Each row was made from one path, in order. Every step used is in the known rows, and no mark comes twice. Write each row's path.
In the rows, zero is written as 128.
Known rows:
l, y, j: [133 152 111 129 129 125 110 123  94 125 180 137 137  93 101 152 111 154
 119 154 169 125 120 133 111 150 141 125 123 147 148 119 139 129 121 147
 118 103 122 133 143 137 130 135 124 116 142 103 106 197 155 113]
s, j, u: [122 161 101  80 134 142 141 101 132 145 203 135 141  77 130 136 129 132
 172 137 142 128 150  81 137 122 133  78 119 151 127 126 130 125 129 140
 106  97 134 125 113 114 126 133 123 127 114 100 117 173 137 134]
s, j, e: [120 148 107 117 124 131 155 117 139 137 185 126 122 113 136 108 133  99
 152 137 145 119 138 140 128 124 127  99 116 149 129 127 121 127 121 149
  88 104 174 130 123 116 129 123 122 140 118 106 113 151 128 112]
u, j: [128 161 130 135 123 110 148 120 114 152 161 124 131 136 102 122 123 131
 129 145 122 108 127 108 134 153 125 144 118 149 122 128 117 132 146 126
  92 109 146 132 149 132 110 140 130 131 135 132 127 131 128 125]
b, n, j, p, l, f: [158 163 124 162 127 135 143 124 105 119 174 103 131 166 149 153 133  92
 153 126 155 130 140 104 133 139 106 124 114 114 172 141 144 126 169 119
 153 111  88 124 115 140 121 137 126 121 146 235 142 161 119  85]
b, n, j, p: [155 166 120 172 132 134 159  88 103 123 192 115 140 136 139 153 132  95
 145 131 130 125 153  93 120 134 106 137 113 125 139 139 132 132 171 123
 147 100  96 116 103 136 120 124 119 118 139 248 151 179 131  99]
l, y, j, p, b: [135 148 106 109 113 131  74 157  92 123 192 131 129  84 129 156 126 142
 108 158 161 130 117 150 108 153 152 124 121 128 164 119 146 131 129 142
 138 103 119 138 139 132 136 143 126 116 152 150 116 200 152 102]
s, j, p, l: [129 147 102 104 114 140 120 155 138 129 195 107 107 132 165 120 144 101
 138 130 158 120 135 133 150 137 126 105 115 121 147 123 141 121 157 130
 114 104 142 139 123  97 127 147 130 122 137 164 121 151 120 100]
y, j, e: [113 134 136 143 129 136 129 111  96 143 169 125 138  96 126 127 111 103
 140 143 137 113 129 160 107 136 143 111 115 157 141 131 137 141 115 158
  82 108 151 138 106 141 129 122 121 140 117 113  95 161 155  86]
a, u, j, p: [135 168 113  91 120 113 139 109 113 148 181 119 139 152 123 121 127 126
  69 145 141 118 137 145 132 160 135 127 115 123 109 123 110 137 167 114
 137 110 105 136 148 137 118 123 131 113 125 179 147 145 147  84]
l, p, b, n, j: [141 161 122 173 118 119 162 155 107 122 174 146 139 138 151 153 136 126
 143 140 151 130 142 121 126 129 106 126 119 130 151 141 141 130 159 118
 172 109 154 129 122 160 133 128 114 145 160 205 154 140 123 113]
p, l, f, a, e: [128 150 111 125 106 127 123 141 117 137 130  96 139 173 180 148 116 118
  92 140 149 133 108 145 143 132 132 106 122 124 177 135 156 118 155 111
 129 124  97 113 161 151 125 150 144 132 163 112 102 126 106 107]
u, j, y: [130 182 122 111 120 127 178 124 113 170 149 133 130 103  94 113 121 139
 147 145 102 111 130  99 138 158 123 139 118 159 128 130 123 122 158 120
 110 111 143 126 159 149 111 134 132 142 128 125 127 118 124 120]
a, f, z: [126 137 111 107 109 133 128  83 117 125 166  95 158 125 172 116 125 122
  86 128 155 103 113 123 126 143 130 134 133 116 129 127 129 121 163 139
  87 110 147 106 121 184 114 142 124 129 115 168 113 169 125 138]
l, f, a: [132 153 116 128 118 115 120 128 119 133 116 123 160 162 155 133 101 113
  91 144 153 138 118 133 119 122 140 120 126 132 156 144 167 118 125 121
 148 129  92 113 168 130 130 147 142 125 161  95 117 116 111 124]
y, j, u: [117 147 129 104 139 146 119  92  89 152 187 133 158  59 118 158 109 137
 162 142 136 121 142 102 115 136 148  95 120 158 139 129 142 136 125 150
 105 103 108 131  98 139 125 132 123 129 113 110  99 185 166 109]
n, b: [145 130 139 182 124 133 132 125 112 132 185 149 128  94 137 177 114 121
 126 141 118 119 126 120 120 124 132 108 121 131 152 131 121 123 129 139
 137  98 115 114 120 132 114 124 132 116 154 149 105 122 138 117]
p, l, y, j: [133 139 115 120 119 141 104 151 102 125 173 117 113 124 130 164 122 147
 122 147 179 118 108 155 134 155 139 108 122 131 172 119 134 124 139 143
 120 103 122 130 125 144 125 144 124 117 151 109  94 185 147 104]
n, j: [141 163 120 143 133 124 119 108 105 151 171 112 139 112 128 108 123 111
 128 131 144 123 134 103 119 141 114 141 131 149 143 133 120 130 170 127
 157  99 116 103 121 157 118 129 119 131 129 198 141 156 132 114]
s, j: [125 151 103 111 130 127 143 120 134 133 189 125 125 108 131 120 129 124
 136 137 141 122 139 105 134 126 130 116 124 150 130 124 134 124 129 133
 106 104 160 133 136 106 127 135 126 131 126 114 124 158 126 120]
n, j, e: [135 159 124 154 129 130 131 106 111 155 167 116 134 118 135  98 125  84
 141 129 146 120 130 139 114 141 115 127 123 149 142 138 113 133 164 142
 140  97 124 104 110 166 120 117 116 139 122 184 130 149 136 104]
b, n, j, p, l, y: [161 167 113 160 127 138 149 107 104 115 195 112 125 147 138 169 138 109
 144 135 157 125 140 111 129 143 105 126 114 115 157 133 129 127 176 123
 158  98  87 114 110 143 120 130 118 110 151 232 143 194 131  98]
l, f, z: [136 142 103 107 119 119 110 136 111 118 126 119 158 160 159 116 113 114
  97 132 152 132 119 125 135 144 137 122 128 114 181 128 144 120 123 126
 103 138 123 122 161 148 125 141 140 140 147 118 112 114 103 116]
j, y: [138 166 112 103 122 151 173 122 113 153 143 137 137  75 120 121 110 130
 133 140  93 128 131 114 126 142 131 118 120 151 148 133 130 110 164 131
 155 113 131 116 142 156 121 122 131 138 134 131 121 130 128 115]
p, b: [129 130 117  98 110 133 102 152 105 129 159 132 133  97 156 149 122 134
 100 156 102 131 119 145 116 130 156 122 129 129 172 131 125 125 145 123
 163 108 159 120 121 140 126 135 120 139 155 153 127 168 128 125]
y, j: [119 137 131 136 134 130 119 110  93 139 172 124 143  88 119 137 109 128
 130 143 133 116 134 122 113 139 143 131 123 156 142 126 146 137 124 143
 102 110 138 140 115 131 127 134 126 135 126 130 107 167 152  98]
p, b, n, j: [143 149 117 129 123 136 136 121  99 123 181 128 136 103 149 168 131 130
 125 153 107 131 138 109 116 123 136 127 128 128 169 136 125 133 153 115
 176  99 141 116 102 154 124 126 109 139 148 205 150 196 129 112]
f, j, e: [128 134 121 100 120 154  68 112  98 118 148 127 164 131 148 125 110  84
 110 141 105 124 128 154 109 138 129  66 123 138 148 129 111 121 144 160
 108 116 146  83 109 154 126 123 122 131 139 162 114 153 147 104]
b, n, j, e: [148 161 127 178 137 135 182  75 108 126 183 122 139 134 129 149 126  93
 155 134 131 123 148 110 115 127 105 120 114 138 137 141 114 135 152 136
 129  99 119 109  96 153 119 110 112 130 126 193 136 183 133 103]
u, j, p: [132 163 127 134 114 113 126 133 114 149 169 116 128 144 117 115 132 106
 127 142 125 109 131 122 133 159 125 149 110 131 122 130 129 133 164 123
  96 110 128 136 146 118 114 147 135 122 142 179 135 123 125 114]
f, j, y: [136 156 107  68 124 166  93 119  94 131 137 136 166  91 135 126 104 119
 109 141  80 130 134 107 120 144 130  74 130 150 156 126 127 109 162 141
 154 120 132  85 128 165 125 131 127 134 140 171 124 144 142 111]
a, f, l, y, j, p: [121 139 124 111 107 139  55 145 104 118 186  89 142 132 135 136 119 121
  98 132 179 107 116 143 110 170 133 125 124 121 136 127 158 108 171 162
 116 105 108 131 134 160 122 159 131 112 130 168 106 218 165 114]

Which path is each row?
[138 154 110 131 121 129  90 138  94 125 190 130 132  96 116 148 121 134
 117 151 174 126 121 141 110 157 141 128 117 132 148 120 146 130 133 147
 120 104 107 137 141 128 132 139 130 108 145 140 112 190 153 101]
l, y, j, p
[143 155 116 110 126 146 130 112  97 130 192 135 144  86 149 183 131 135
 152 150 108 136 144  96 117 121 139 103 126 129 165 137 124 132 154 122
 176  96 121 110  85 159 123 124 107 135 140 195 143 206 136 121]
p, b, n, j, u
[152 163 126 175 140 130 176  76 103 121 185 121 144 129 123 159 124 115
 150 134 129 123 151  84 120 129 107 134 120 138 140 138 123 132 160 125
 143  99 113 113 104 147 118 120 114 125 135 210 146 183 133 109]
b, n, j
[141 159 115  69 120 147  77 156  98 127 112 132 168 135 137 118  98 113
 118 136 115 143 121 104 122 146 131  80 130 143 183 134 152 103 141 135
 151 142 122 104 163 155 131 145 145 139 147 145 122 113 121 100]
l, f, j, y
[123 137 123 141 114 135 110 184 110 102 164 129 143 168 140 169 123 120
 119 137 133 126 153 151 128 155 117 103 116 115 159 134 146 112 159 137
 165 120 136 136 127 144 130 138 124 142 177 154 124 166 142 112]
f, l, p, b, n
[115 135 129 123  98 133  85 175 116 121 163 104 146 157 156 130 121 122
 103 128 162 110 120 149 119 156 119 120 127 121 138 138 151 104 181 148
 147 113 150 129 131 176 124 156 126 138 142 174 121 172 144 127]
a, f, l, p, b
[142 173 116 158 117 133 187 161 109 134 166 151 139 115 145 149 135 129
 154 139 138 132 145 115 129 134 104 121 118 136 155 143 144 124 164 114
 186 112 152 125 126 172 134 125 117 151 157 201 156 134 121 106]
l, p, b, n, j, y
[139 134 124 109 111 132 104 175 116 126 126 104 122 176 153 136 115 115
 125 133 162 130 105 148 144 145 132 103 121 119 192 134 141 112 149 128
 136 125 117 130 147 137 122 150 139 130 158 123 101 121 113 101]
p, l, f
[155 180 118 156 139 144 199  78 105 137 176 127 141 101 114 152 123 121
 160 135 109 126 153  74 123 132 105 127 120 148 144 139 128 124 168 121
 161 102 107 111 112 159 118 116 117 133 128 204 147 172 130 104]
b, n, j, y
[143 158 113 123 115 131  75 149 101 146 179 110 128 108 162 115 136  96
 116 135 134 130 131 127 117 144 131 144 129 124 162 134 134 133 186 117
 186  99 114 113 117 152 125 139 119 131 141 252 154 161 127 101]
n, j, p, b
[133 161 108 100 121 112 124 113 120 134 126 123 166 167 154 132 101 124
  58 147 167 140 123 147 119 124 147 109 128 126 145 141 156 120 129 114
 167 130  81 113 171 142 132 133 141 118 150  99 128 126 123 107]
l, f, a, u
[143 144 116  88 114 133  32 167  97 112 127 117 166 169 159 119 106  89
 104 133 136 142 121 124 119 149 131  87 125 119 181 134 156 112 146 137
 136 138 107 112 156 130 133 154 146 124 156 183 127 118 121  94]
l, f, j, p
[121 134 123 115 116 137  79 152  90 135 184 120 133  84 154 141 123 115
 116 148 126 122 130 149 111 140 159 135 121 133 161 128 158 140 137 135
 131 109 136 147 110 126 135 143 125 134 137 182 119 172 148  83]
y, j, p, b
[128 136 127 130 119 140 108 134  88 124 192 123 136  92 151 166 126 114
 128 151 117 121 140 136 111 134 153 128 116 129 159 129 160 141 130 133
 127 109 131 147 103 123 134 138 122 131 139 193 123 187 148  78]
y, j, p, b, n
[127 141 120 107 107 135  70 139 113 117 170  96 145 141 130 137 115 133
  94 134 170 110 113 140 113 166 127 116 128 123 135 129 138 101 172 159
 125 105 117 118 140 170 117 152 130 115 134 144 108 213 153 136]
a, f, l, y
[121 172 106 106 124 113 165  68 122 153 161 125 159 146 138 139 115 138
  48 155 142 119 138 146 125 127 145 122 127 134  92 132 127 138 144 107
 153 107  91 105 148 146 121 124 126 113 141 113 138 155 141 118]
f, a, u, j
[140 142 114 117 100 136  95 167 121 128 138  99 129 177 186 133 124  86
 101 135 158 130 116 166 137 142 136 114 114  99 171 138 163 116 165 123
 154 123  83 120 143 121 127 156 144 112 170 167 115 115 110  98]
j, p, l, f, a
[138 166 121 151 121 130 159 147 107 130 183 152 149 120 149 165 136 130
 165 140 153 133 148 111 128 129 107 105 117 130 150 144 139 130 159 122
 171 105 137 120 106 166 132 126 113 142 153 193 150 153 129 121]
l, p, b, n, j, u
[126 148 125 151 119 132 102 180 105 112 174 123 143 164 141 157 128 115
 126 132 145 124 156 141 127 158 108 113 121 120 160 133 145 116 168 133
 181 115 126 126 121 157 129 139 121 145 169 186 136 174 141 108]
f, l, p, b, n, j
[130 136 126  87 111 147  63 104 102 121 158 100 167 129 159 124 111 113
  95 133 131 112 109 112 110 141 126  97 136 136 128 132 132 110 171 152
 109 110 144  93 117 176 119 151 125 123 120 199 125 178 147 126]
a, f, j
[131 145 113 100 121 151 101 136  99 133 182 121 122 104 130 177 123 152
 141 147 176 123 114 144 136 153 140  82 120 130 171 120 130 122 139 148
 125 100  99 125 115 148 124 143 122 113 144  98  91 196 153 114]
p, l, y, j, u
[119 139 116 115 128 137  62 157  95 113 178 119 141 126 101 161 108 138
 106 145 157 119 136 150 115 174 139 109 123 133 159 115 142 114 136 159
 131 110 103 134 141 138 127 145 128 121 155  99  95 217 167 108]
f, l, y, j
[135 135 119  64 115 155  60 160 102 122 132 110 150 160 163 150 112 114
 134 133 149 135 114 129 142 147 133  49 126 119 195 132 136 107 150 140
 137 128 103 105 124 151 123 152 134 125 153 134 102 137 128 107]
p, l, f, j, u
[119 169 104 157 115 118 163  65 113 148 163 113 165 115 171 148 112 123
  65 150 107 129 131 121 120 114 135 128 121 144 116 132 144 132 159 109
 125 107  99  92 155 151 125 128 138 130 152 119 117 157 122 130]
f, a, e
[143 138 104  81 108 159  26 157  94 105 164 116 146 150 165 147 122 100
  90 141 132 129 121 150 130 159 129  72 124 107 168 119 127 113 172 146
 143 114 106  90 123 143 127 149 130 105 165 206 121 168 142 101]
f, j, p, l, y
[138 143 117  67 112 158  76 175 104 126 117 112 139 160 158 137 111 114
 121 134 135 134 110 135 144 151 130  70 128 125 202 131 144 101 157 132
 147 133 119 108 142 159 125 150 139 136 156 143 106 120 120  94]
p, l, f, j, y
[121 142 126 122 114 136  91 147 100 138 160 104 135 137 166 142 118  99
 114 139 163 121 125 156 127 142 148 119 118 126 165 132 182 132 138 132
 123 120  96 139 128 123 133 154 136 124 147 147 103 144 135  77]
y, j, p, l, f, a
[144 184 112 124 132 142 150 115 107 168 162 121 136  78 120 104 121 120
 142 130 124 127 136  92 122 146 113 135 130 159 145 136 127 120 183 123
 182 102 112 101 130 177 118 124 121 139 121 195 142 143 130 110]
n, j, y
[134 127 124  89 109 149  64 170 107 117 122 108 136 186 167 133 114  92
 119 134 149 131 107 165 138 147 130  64 123 119 197 132 135 110 144 145
 121 132 130 108 130 154 126 146 134 134 155 137  98 125 122  91]
p, l, f, j, e
[143 136 118 116 103 135  89 186 114 124 144  98 121 178 173 125 128  87
 120 129 155 132 113 160 140 153 130 114 111 101 184 134 150 115 170 129
 140 123  97 135 138 121 125 154 142 115 162 184 116 116 113  92]
j, p, l, f
[129 172 113 100 121 102 136 116 121 145 129 124 162 179 140 128 106 128
  64 149 166 133 124 139 127 134 143 121 127 131 134 138 153 126 128 108
 150 130  89 121 179 143 127 137 142 122 148  96 132 118 120 108]
l, f, a, u, j
[119 140 133 139 106 130 104 152 118 121 161 100 151 166 147 122 118 114
 109 121 175 106 124 142 122 161 107 121 123 126 124 138 151 102 184 153
 127 113 135 127 131 173 121 151 132 131 138 169 117 166 147 127]
a, f, l, p
[129 135 117 124 116 145 109 152 104 128 171 117 111 126 133 156 125 131
 131 147 179 117 106 177 130 153 137  98 117 130 172 121 126 126 138 153
 109 103 127 127 120 150 126 135 121 121 147 101  87 181 148  99]
p, l, y, j, e
[141 149 107  96 103 132  97 159 119 129 145 101 135 184 183 135 125  92
  72 136 171 134 121 180 137 143 141 106 116  94 162 135 155 119 167 117
 167 122  68 123 143 129 129 145 142 108 160 171 125 123 121  85]
j, p, l, f, a, u
